What can hang from each mark:
rupi: gilu
gilu: rupi tofiz
gonozef: tofiz
tofiz: gonozef
zepe: zibet
leneli: nalop
zibet: nalop zepe
nalop: dinuf gilu leneli zibet

Each row was made from one small tree. The marks that hang from a mark follow it in brackets, in alphabetical order. Every link used is in the known rows. Write each row's tree.
In the rows, 128 means zero.
Known rows:
nalop(zibet(zepe)): [103 128 121  36 126 140 148 136  72 133 120 132 130 126 123  64 128 152
 105 128 150]
nalop(dinuf gilu): [142 118 127  77 128 156 131 116 158 169 111 129 131 138 108  84  96 117
 124 117 144]
tofiz(gonozef): [148 159 110  62 181 104  71 110 151 133 109 174 141 124 145 134 112 132
  86  94 119]
zepe(zibet(nalop(gilu leneli))): [125 147  87 226 130 117 100 142 153  89 191 160 146 114 115 238 137 140
 150 108 102]
zibet(nalop(dinuf gilu leneli) zepe): [114 115  96 208 116 144 145 143 118 123 126 128 118 134  73 159 127 119
 163 105 160]
gilu(rupi tofiz): [169 116 218  94 201  85 129 128 141 125 138 141 113 131 180 137 154 109
 112 174  93]
nalop(leneli zibet): [110 114  94  70 106 120 151 104 127 127  99 136 158 122 145 138 137 141
 122 115 144]
gonozef(tofiz): [142 129 176  59 180 130  99 122 162 129 108 146 138 122 168 165 134 150
  76 167 172]
nalop(dinuf gilu(tofiz) leneli zibet): [139 119 154 158  74 126 163 133 132 154 113 112 152 136 142 108 135 121
 134 125 132]
nalop(leneli): [124 103 112  95 145 110 121 112 143 111 103 139 128 120 147 167 139 131
 132 124 144]
leneli(nalop): [114 142 118  62 109 151  80 103 154 118 101 112 126 116 149 121 108 125
 112 147 132]
zepe(zibet(nalop(gilu(rupi tofiz)))): [171 163 190 231 177  84 106 159 151 107 230 159 133 124 152 205 154 118
 136 161  55]
zepe(zibet(nalop(dinuf gilu leneli))): [124 136  99 218  89 123 109 130 169 116 171 153 172 124  98 211 131 124
 166  84 120]
nalop(gilu(rupi tofiz)): [180 119 206 165 201  96 137 140 135 136 154 130  93 135 166 125 155 111
 113 178  77]
nalop(gilu): [151 124 115  88 170 145 120 128 142 140 135 131 106 129 125 110 109 135
 104 143 128]
rupi(gilu): [ 92 119 110  57 160  97  88  83 145 107 104 150 116 122 152 138 111 136
 130 118 117]
nalop(dinuf gilu(rupi) leneli zibet): [130  97 139 148 107 113 205 106 138 167 105 114 152 136 122 100 155  98
 143 101 110]
nalop(gilu(tofiz) zibet(zepe)): [135 135 157 135 133 138 149 168  70 133 152 109 102 135 138  73 131 151
  99 166 125]
zibet(nalop(gilu leneli) zepe): [116 124  79 222 153 135 131 153  98  95 139 130  96 124  88 186 135 136
 155 131 147]
rupi(gilu(tofiz)): [119 120 157  87 157  82  77 106 143 102 124 146 106 125 183 156 119 135
 116 147 111]
zibet(nalop(leneli)): [114 129  83 128 146 116 107 117 157  96 125 155 143 115 124 211 120 131
 134 129 149]
gilu(tofiz): [153 131 169  67 163 111  99 131 142 120 131 143 121 129 173 143 123 134
 108 167 131]

Write each row's tree:
[ 99 115 134  37  92 150 161 126  91 151 103 131 152 135 105  37 115 132
 125 102 170]  nalop(dinuf zibet(zepe))
[182 147 201 127 214  53  93 133 146 131 130 169 123 130 187 147 158 107
  91 131  69]  gilu(rupi tofiz(gonozef))
[128 152 149 113 175  50  46 106 141 110 121 175 120 125 186 166 119 133
 107 102  80]  rupi(gilu(tofiz(gonozef)))
[129 149 100 162 172 156 115 159 100 110 158 134  93 128  84 132 104 143
 129 144 139]  zibet(nalop(gilu) zepe)
[114 123  95 123 110 126 122 105 172 114 106 154 166 125 109 186 113 111
 156 101 163]  zibet(nalop(dinuf leneli))
[118 129 107  95 133 157 159 146  73 141 134 109 108 132 108  56 121 151
 110 130 135]  nalop(gilu zibet(zepe))
[155 103 170 114 164 128 161 116 163 166 119 125 123 141 118  78 132  92
 131 121 107]  nalop(dinuf gilu(rupi))
[102  97 108 147  75 148 187 142  85 147 106 104 132 138  94  73 144 128
 149  93 158]  nalop(dinuf gilu leneli zibet(zepe))
[ 83 135 124  61  33 170 131 112  93 144  95  92 150 127 109  38 117 127
 129 112 160]  leneli(nalop(dinuf zibet(zepe)))
[125 119  87 129 108 130 158 124 122 135 117 117 133 123 129 123 130 142
 121 119 130]  nalop(gilu leneli zibet)
[118 145 107  80  36 184 128 109 144 163 107  81 154 130 116  48  99 119
 125 115 133]  leneli(nalop(dinuf gilu zibet))
[139 159 141 129  74 156 108 140 123 132 131  79 123 123 163  94 113 136
 103 174 103]  leneli(nalop(gilu(tofiz) zibet))
[120 158 124 102 102 126  88 123 178 118 177 182 190 123 113 169 106 127
 147  95 131]  zepe(zibet(nalop(dinuf)))
[127 113 125 249 192 108 161 148 101  96 147 126  84 128  98 190 170 112
 164 139 103]  zibet(nalop(gilu(rupi) leneli) zepe)
[109 109  95 160 114 136 175 145  68 126 122 108 114 130 110 104 150 145
 129 116 140]  nalop(gilu leneli zibet(zepe))
[128 154 153 153  82 161 116 158  72 127 135  70  99 126 144  69 127 144
 110 172 110]  leneli(nalop(gilu(tofiz) zibet(zepe)))
[100 138 113 112  38 189 142 130  96 156 111  73 126 132  94  25 109 126
 134 112 138]  leneli(nalop(dinuf gilu zibet(zepe)))
[102 148 100 119  75 178 129 139  78 129 126  71 108 124 115  61 120 145
 119 143 123]  leneli(nalop(gilu zibet(zepe)))
[148 149 144 186 173 135 103 174 101 106 169 132  86 130 117 152 118 141
 118 176 128]  zibet(nalop(gilu(tofiz)) zepe)
[159 105 165 170 107 116 135 133 151 138 121 119 123 137 143 139 138 114
 143 130 139]  nalop(dinuf gilu(tofiz) leneli)
[147  84 158 174 147 109 178 111 157 151 107 122 122 137 122 125 161  88
 153 107 113]  nalop(dinuf gilu(rupi) leneli)
[131 137  71 187 152 131 117 131 151 107 137 141 126 121 107 207 119 130
 144 136 131]  zibet(nalop(gilu leneli))
[ 89  95 123  88  70 134 174 119  93 139  86 125 149 132 106  85 147 126
 147  86 168]  nalop(dinuf leneli zibet(zepe))
[124 126  81 186 115 141 135 123 171 130 124 140 143 129  92 169 111 117
 154 107 149]  zibet(nalop(dinuf gilu leneli))
